Each row comes from the steps of one walk. Every step used is in the known rows, and no mark comes twice. Write the walk behind each row, first mark first.
(in the rows, 128 means zero)
Known rows
sadek-luriv: [123 129 126 122 117 128 136 136 135 126 133 130 131 127 121 122 128 166
 133 116 132 133 124 111 136 124 129 139 118 130 138 140 136 117 128 129
 137 124 128 124 122 125 120 120 123 129 131 130 113 128 121 125  22 144
 138 137 109 125 132 123 137 134 122 124]
luriv-sadek-pazim: [118 131 141 136 148 142 135 122 137 156 129 130 137 130 140 126 124 128
 122 119 131 118 131 119 146 140 128 136  67 107 135 136 120 115 128 146
 114 126 120 136 128 114 141 115 124 125 117 129 127 123 129 127  73 131
 115 133 123 127 148 129 130 142 131 125]
nupir-sadek-pumefom: [128 132 130 117  98 134 114 125 126 131 101 108 104 124 136 120 132 101
 127 100 134 120 129 134 139 139 129 116 114 126 117 165 120 108 129 151
 120 124 135 139 108 145 130 126 119 122 137 128 123 120 118 128  71 143
 128 138 128 118 126 121 132 139 129 128]
luriv-sadek-mader-fatap-nupir: [114 126 130 121 140 125 146 114 150 134 123 149 127 128 162 138 126 111
 114 131 118 122 129 119 142 140 124 138  76 108 141 151 119 118 129 136
 119 136 125 135 129 117 137 127 121 129 119 142 131 110 127 130  50 142
 127 135 136 115 152 117 128 140 125 151]
mader-fatap-nupir-sadek: [127 178 118 136 115 107 133 120 146 111 119 144 117 128 129 139 135 123
 114 118 118 125 131 135 127 139 119 123 105 126 131 151 117 121 124 114
 125 152 134 138 141 142 131 134 117 129 132 150 126  99 124 140 110 145
 128 130 143 121 128 115 137 131 121 129]
pufet-rumo: [138 134 118 111 134 123 146 120 133 116 117 130 137 125 132 132 130 134
 152 141 128 129 116 126 122 135 125 124 126 125 127 125 123 120 130 138
 114 135 128 121 126 130 126 138 129 126 126 139  77 127 127 118  92 122
 141 130 141 127 122 122 119 111 122 134]
zogar-lanub-pumefom: [136 131 125 127 132 126 131 128 134 110 111 125 150 112 135 143 126 119
 141 111 118 132 121 130 104 130 115 125 146 145 104 114 120 109 127 149
 132 114 121 129 178 138 112 139 130 119 152 132  88 142 120 129  79 130
 137 121 158 135 133 120 135 106 132 132]
pufet-rumo-sadek-kozene: [138 118 119 100 140 118 147 112 136 124 115 117 145 124 131 127 132 148
 152 123 126 128 120 129 118 144 129 127 110 127 125 129 126 127 132 148
 120 124 130 130 107 112 139 128 128 127 129 136  69 130 132 115   4 134
 138 132 150 126 112 112 117 111 114 126]
dagen-sadek: [133 139 118 128 112 131 130 126 126 114 130 107 140 128 112 114 132 101
 127 122 139 124 134 126 123 128 120 125 106 128 126 140 129 134 121 163
 116 125 128 130 135 113 128 119 130 126 129 119 124 138 121 123  96 121
 131 131 119 126 112 117 126 150 128 132]
lanub-zogar: [119 161 121 129 130 122 142 119 131 111 136 132 130 128 124 142 128 130
 140  94 123 138 129 131 116 116 144 122 139 140 131 171 133 121 132 141
 120 132 127 131 144 139 121 122 135 129 135 130 128 131 116 138 121 140
 129 123 130 126 127 135 124 116 141 127]
pupenav-lanub-zogar: [117 115 125 134 133 119 140 125 131 114 139 121 127 121 133 142 120 143
 147  93 140 132 116 137 121 130 141 118 147 122 121 152 144 126 132 146
 122 139 128 138 147 142 134 124 127 120 140 135 141 134 118 134 148 138
 143 131 189 127 127 136 129 112 130 133]
fatap-nupir-sadek-pumefom-lanub: [132 107 124 118  97 141 132 122 166 106 115 119 115 137 149 123 129 107
 134 114 122 117 132 137 139 143 112 117 121 125 134 143 117 126 124 134
 140 139 136 139 121 142 130 126 129 121 136 127 129 120 115 119  70 154
 125 132 111 118 138 114 127 138 114 114]
dagen-fatap-nupir-sadek: [140 109 112 129 100 132 135 136 150 115 129 105 137 126 126 118 133  94
 136 136 136 125 130 137 125 141 113 118 113 132 134 138 134 132 115 139
 128 160 134 136 124 130 127 119 132 127 130 129 121  98 104 124 106 142
 136 123 116 126 131 100 130 145 123 119]
ranava-pupenav-lanub-pumefom-tikeb: [132 130 120 183 134 120 151 131 123 108 134 108 116 118 159 129 122 122
 151 125 150 122 106 137 114 131 145 131 136 137 127 109 125 133 129 131
 127 159 126 132 151 135 105 134 109 112 131 132 131 125 129 127 208 137
 131 124 182 127 137 109 136 122 127 124]
fatap-mader-sadek: [117  96 126 136 121 135 143 121 132 116 121 120 120 126 138 131 133  93
 123 119 121 124 126 133 137 153 119 132  60 116 120 144 115 141 125 134
 136 145 129 129 150 155 140 143 126 136 127 144 127 125 125 129 101 129
 133 130 123 123 130 116 125 128 122 104]
rumo-sadek-pumefom-lanub-zogar: [127 112 125 112 137 124 135 115 139 110 126 108 140 125 137 125 133 145
 140  91 121 120 138 130 116 151 139 127 122 135 128 138 140 134 136 139
 144 104 129 146 111 108 130 111 134 118 130 123 127 155 127 122  74 144
 119 124 117 121 118 114 127 123 124 112]
rumo-sadek: [128 108 131 126 145 117 129 121 129 129 130 112 143 127 118 121 132 149
 133 120 120 124 136 129 115 145 131 127 111 132 119 121 131 145 131 137
 134 118 125 139 114 101 140 119 135 127 124 126 129 142 137 127 105 139
 120 116 145 127 116 119 126 128 121 119]
rumo-sadek-mader-fatap: [117 126 122 118 137 103 135 109 135 133 126 124 133 122 142 130 136 139
 124 112 117 127 134 126 115 151 137 135  98 134 122 143 138 136 136 136
 135 121 126 138 113 103 137 123 125 131 122 133 123 134 130 130  77 148
 129 126 152 119 118 107 130 124 118 139]
ranava-pupenav-lanub: [124 111 123 187 131 125 149 134 119 124 131 110 125 122 148 122 122 109
 145 126 148 125 106 134 127 132 137 136 123 133 125 121 124 135 129 123
 127 169 131 127 129 130 123 134 107 113 126 130 137 117 128 128 210 134
 132 129 180 128 133 117 139 126 125 125]
pufet-rumo-sadek: [138 122 120 108 146 114 146 115 134 116 117 120 147 124 125 128 133 148
 154 135 122 126 122 126 114 144 126 123 110 129 119 121 124 130 132 146
 117 129 126 130 116 111 135 131 135 124 124 138  77 136 136 118  84 130
 136 123 154 127 113 117 118 113 117 127]
luriv-sadek: [124 113 142 129 151 138 134 127 131 136 126 134 135 127 133 130 123 121
 122 134 125 119 132 119 138 130 124 131  89 104 137 131 116 119 127 141
 112 126 122 136 124 115 137 122 129 124 119 134 137 119 136 129  89 129
 118 127 134 124 146 130 126 140 133 133]
luriv-sadek-mader-fatap: [114 133 131 123 142 124 141 115 137 142 123 146 127 123 158 138 127 111
 111 128 122 122 128 116 140 138 130 139  78 109 139 153 122 114 131 137
 114 128 124 134 125 117 136 127 119 129 118 141 128 113 129 132  64 136
 126 135 139 116 148 118 131 136 130 155]
mader-fatap-dagen-sadek: [121 165 107 144 116 107 141 126 133 103 122 138 137 114 121 136 140 130
 120 128 129 125 132 134 116 134 117 126 114 129 117 133 126 134 121 125
 132 136 131 139 147 132 135 128 112 130 132 148 120 111 124 143 122 148
 125 128 133 126 117 122 133 124 126 133]
ranava-pupenav-lanub-zogar: [121 128 119 186 132 121 155 131 121 114 135 114 126 122 145 129 123 109
 150 112 145 131 108 136 121 125 145 134 130 139 128 141 127 132 129 126
 123 172 131 129 137 137 121 130 110 115 129 131 137 119 121 133 206 140
 131 127 180 127 132 119 138 118 131 124]
rumo-sadek-dagen-fatap-nupir: [131  67 117 117 125 123 132 123 146 126 134 109 149 128 121 115 137 156
 138 118 125 125 137 134 115 152 123 121  93 133 129 120 144 137 126 136
 139 127 129 144 100  98 143 108 131 127 129 121 118 129 127 125  40 122
 121 125 142 128 120 114 126 125 113 110]
lanub-pumefom-tikeb: [145 163 122 123 135 118 132 121 133 102 134 120 110 120 149 143 127 155
 140 125 132 122 126 131 101 128 146 118 159 136 133 103 131 121 129 147
 132 102 118 136 175 137  90 129 132 126 138 132 115 143 131 126 127 133
 127 114 132 127 136 113 121 123 130 127]
pupenav-lanub: [123  94 132 133 133 123 132 130 130 125 134 117 125 121 137 132 120 141
 138 116 143 125 116 134 129 138 132 122 139 115 118 123 139 130 130 135
 128 137 128 136 134 135 136 129 122 118 135 135 141 132 127 127 154 131
 144 135 187 129 129 131 132 121 120 134]
mader-sadek: [126 107 133 135 137 110 128 121 129 128 130 121 121 128 114 134 134 120
 109 110 124 123 130 132 127 141 126 132  99 115 120 150 119 122 128 119
 112 133 128 136 140 167 135 135 120 130 122 137 128 114 140 140 108 131
 124 131 130 125 122 123 131 132 125 132]
rumo-sadek-pumefom: [129 103 129 113 136 117 127 121 135 119 119 114 140 125 137 121 135 144
 138 108 121 121 134 128 124 152 133 129 115 130 125 134 133 135 133 143
 143 109 132 144 104 101 137 113 129 123 130 123 126 137 134 125  63 140
 123 132 135 121 118 118 128 129 124 119]
mader-fatap-nupir-sadek-pazim: [124 186 118 139 114 109 135 118 151 121 119 143 117 129 131 137 135 127
 114 110 123 125 131 136 131 143 119 125 100 125 130 156 119 118 126 119
 126 153 133 138 141 142 134 132 113 129 130 147 121 102 122 140 105 147
 126 132 139 122 129 115 140 132 118 126]
rumo-sadek-mader: [120  98 127 114 134 116 134 111 137 136 128 113 135 126 145 121 132 135
 130 118 118 126 134 125 119 149 136 133 101 136 120 136 138 142 135 147
 138 119 125 136 107 100 138 122 132 131 123 123 124 142 129 121  76 145
 128 126 142 120 120 112 126 124 116 136]
zogar-lanub: [126 109 127 129 130 131 131 132 131 123 118 121 157 117 130 135 125 104
 133 113 116 132 123 128 122 127 116 131 122 142 102 126 122 117 125 139
 123 126 127 130 145 132 132 135 129 118 146 130  98 143 119 127 105 129
 138 123 160 132 130 123 137 112 127 128]

Write each row's walk
[127 102 119 121  86 146 121 127 127 139 110 101 111 122 124 114 134 104
 127 107 139 123 130 139 132 143 121 111  76 130 117 157 130 110 123 151
 117 141 132 135 106 143 137 124 120 128 138 130 115 115 108 128  47 121
 129 129 132 125 127 115 130 132 122 114]
nupir-sadek-dagen-fatap-mader
[139 111 110 125  96 133 138 139 152 114 132 105 137 126 123 114 133 106
 138 131 137 127 130 130 129 140 113 120 111 132 136 142 135 131 116 139
 133 158 134 134 122 129 124 117 130 128 128 130 116 100 100 124  72 148
 140 125 110 126 132 100 132 148 121 119]
dagen-fatap-nupir-sadek-luriv
[129  63 118 127 116 117 132 123 148 122 135 121 130 129 118 129 138 128
 114 107 132 125 132 138 127 150 119 127  84 115 128 149 133 115 122 114
 117 143 132 139 127 165 136 125 116 131 126 129 116 103 132 139  43 114
 123 138 127 125 127 117 131 130 117 124]
mader-sadek-dagen-fatap-nupir
[130 120 110 106 136 107 156 109 143 116 114 126 143 118 144 133 137 145
 152 137 119 126 120 128 112 148 126 127 108 132 116 128 129 130 133 144
 126 130 127 131 116 115 136 134 127 128 125 144  72 130 130 119  60 145
 140 128 156 123 115 110 120 106 113 139]
pufet-rumo-sadek-mader-fatap-dagen
[130 110 126 117  97 137 134 120 161 123 116 122 116 139 140 122 127 113
 129 116 123 125 129 139 142 137 112 120 114 123 134 147 115 126 121 139
 133 148 137 136 120 139 137 127 124 129 136 127 123 108 115 122  14 156
 127 136 127 122 134 115 124 141 112 117]
fatap-nupir-sadek-kozene
[133  69 108 117  99 138 133 132 153 124 135 125 138 129 132 121 134 140
 136 125 136 131 129 136 129 139 117 119 106 130 142 126 147 121 120 126
 135 141 134 133 112 127 130 113 123 129 135 120 110 115 114 126  35 104
 128 137 123 129 134 117 128 126 117 117]
sadek-dagen-fatap-nupir
[127  75 119 127 119 117 129 124 135 130 134 116 126 126 114 128 139 125
 112 105 134 125 130 137 125 149 124 128  81 117 123 151 134 111 125 119
 113 136 131 138 126 166 134 125 114 131 127 129 114 108 133 139  49 109
 124 136 128 126 123 119 133 127 121 127]
mader-sadek-dagen-fatap
[119 122 132 144 134 115 128 116 136 149 134 117 123 131 121 130 135 125
 110  95 132 122 132 132 135 151 128 137  75 118 118 156 124 118 129 125
 113 133 124 134 143 168 138 129 114 131 120 131 118 118 137 140  93 134
 120 135 120 129 124 124 137 131 121 124]
mader-sadek-pazim
[118 173 106 146 115 108 139 125 137 111 123 138 137 115 124 134 141 133
 120 122 133 125 133 134 119 137 118 128 105 131 117 137 128 133 122 130
 133 137 129 139 149 132 136 124 109 131 132 145 115 115 121 142 114 150
 125 132 128 129 118 122 135 125 123 129]
mader-fatap-dagen-sadek-pazim
[116 141 111 116 111 110 145 109 155 126 125 150 116 127 169 138 132 112
 117 123 120 133 124 127 133 142 127 137 111 131 137 155 133 124 131 123
 139 143 132 128 133 131 127 135 118 136 128 139 118 115 117 129  81 146
 140 142 133 116 136 109 134 125 117 153]
sadek-mader-fatap-nupir
[116 157 122 120  99 120 122 113 127 145 108 117  96 121 142 128 132  96
 111 103 129 125 128 132 131 140 131 122  94 132 113 175 124 110 132 143
 114 136 129 133 117 147 130 136 114 130 132 140 121 118 116 133  81 149
 133 132 143 116 126 112 134 132 123 150]
nupir-sadek-mader-fatap
[120 109 131 131 129 111 134 126 135 125 133 121 124 128 110 130 134 144
 112 104 128 127 128 120 132 139 126 141  92 115 126 160 125 115 128 119
 118 132 127 134 135 165 129 130 115 131 124 137 117 113 136 137  33 142
 130 137 118 123 125 119 136 136 120 128]
mader-sadek-luriv
[138 131 121 126 135 125 134 127 135 105 123 117 146 111 144 147 125 123
 141 110 118 128 122 131 104 126 127 124 145 148 104 109 124 109 126 155
 128 107 121 136 179 137 106 135 132 117 154 133  88 152 120 125 104 132
 138 115 162 132 135 112 132 108 127 127]
zogar-lanub-pumefom-tikeb
[127  71 117 117 124 130 133 123 135 128 130 105 145 123 124 114 137 149
 138 114 127 125 135 134 117 156 126 122  77 133 124 122 145 139 127 144
 140 124 128 141 102  99 145 112 130 129 129 124 115 137 124 124  46 116
 125 125 140 128 118 111 124 124 116 104]
rumo-sadek-dagen-fatap-mader
[121  86 136 121 140 143 132 125 136 142 126 136 132 129 138 129 125 142
 122 123 126 121 132 122 141 131 123 128  74 105 139 132 123 106 128 137
 112 123 124 138 111 115 142 117 123 124 124 129 127 119 136 130  29 108
 113 135 139 124 149 134 123 134 128 129]
luriv-sadek-dagen
[122  92 112 137 105 133 141 132 141 102 124 115 146 118 123 119 135 123
 141 143 132 122 133 134 121 129 109 121 127 131 110 116 126 151 117 153
 143 129 128 138 137 125 136 122 123 128 135 128 122 126 118 126 107 158
 122 128 116 131 120 128 118 130 121 125]
fatap-dagen-sadek
[123 147 107 120  99 118 142 114 145 112 127 120 132 127 141 121 136  91
 118 119 134 128 132 124 126 139 118 131  97 129 131 161 133 134 124 158
 123 133 130 130 141 115 126 124 122 131 128 125 117 127 115 125  67 134
 140 140 122 116 117 104 129 149 118 151]
dagen-sadek-mader-fatap-nupir
[135 133 120 112 144 118 146 112 138 132 119 118 148 125 130 126 134 152
 155 124 127 124 122 127 118 152 130 127  97 131 119 125 128 125 132 150
 118 125 124 129 116 111 138 127 130 125 122 136  71 140 131 116  76 131
 134 127 147 129 113 115 120 112 115 122]
pufet-rumo-sadek-pazim
[118 160 113 141 124 106 138 127 135 108 120 149 131 115 130 143 138 145
 120 131 123 127 128 135 119 132 121 129 126 130 119 130 126 129 124 109
 137 138 131 138 144 140 135 131 112 132 132 153 122 106 128 145 130 151
 124 127 138 128 126 127 134 114 125 130]
mader-fatap-dagen
[129 108 120 121  91 139 116 127 126 142 113 101 110 124 117 115 133 112
 124 104 140 124 131 138 129 139 125 110  91 131 119 154 132 107 124 146
 112 136 131 137 102 143 134 120 118 125 138 127 115 114 113 131  52 120
 127 129 135 125 125 118 130 132 123 124]
nupir-sadek-dagen-fatap
[124 125 111 117 100 130 135 118 135 121 129 107 131 127 137 114 132  88
 124 121 139 127 131 123 128 134 123 132 102 130 126 154 136 135 125 170
 121 121 127 126 130 112 124 122 126 130 128 117 118 142 114 118  69 129
 140 139 117 120 117 108 125 147 122 151]
dagen-sadek-mader
[115  96 124 133 117 136 146 124 135 116 124 119 122 126 134 126 132 111
 125 113 123 127 124 125 139 151 120 139  55 116 125 151 117 135 126 134
 140 142 129 127 146 153 137 140 124 136 128 143 119 125 121 128  48 137
 138 135 113 122 132 115 129 130 121 102]
fatap-mader-sadek-luriv
[127  82 128 123 134 144 133 130 137 141 128 129 141 125 135 125 128 129
 125 130 133 121 132 123 137 137 123 126  70 110 143 131 130 108 124 140
 111 129 125 139 109 112 138 112 124 125 123 128 124 112 127 129  29 106
 119 133 132 126 147 125 126 138 130 128]
luriv-sadek-dagen-fatap
[110 135 110 121 109 111 143 114 144 128 121 145 117 116 164 139 135 123
 119 127 123 131 125 128 129 139 128 137 117 133 124 147 137 130 131 125
 141 133 130 130 130 134 129 133 112 137 130 142 116 116 116 134  89 155
 135 140 133 119 133 115 132 117 119 155]
sadek-mader-fatap-dagen
[119 176 103 136 113 110 144 121 140  88 121 137 135 114 131 141 140 127
 124 109 129 124 135 135 114 135 122 125 126 132 122 149 133 128 126 127
 136 129 131 143 149 137 128 122 113 126 138 148 120 124 115 141 110 152
 125 129 115 123 119 119 134 119 127 129]
mader-fatap-dagen-sadek-pumefom-lanub-zogar
[123 112 126 121 129 117 132 116 140 108 126 117 117 127 135 138 135 112
 115  82 127 120 132 133 127 147 133 132 112 117 127 168 128 113 133 118
 122 118 131 141 143 174 125 127 120 123 129 133 127 127 130 136  74 137
 124 138 104 118 126 118 132 124 126 125]
mader-sadek-pumefom-lanub-zogar
[129 102 109 134 113 133 141 134 130 115 131 105 139 117 129 122 136  79
 130 129 138 125 129 133 125 153 119 129  74 126 126 141 134 144 119 137
 133 153 130 131 140 140 131 129 128 134 126 139 118 108 109 128 113 126
 140 125 109 127 127  99 129 137 128 110]
dagen-fatap-mader-sadek
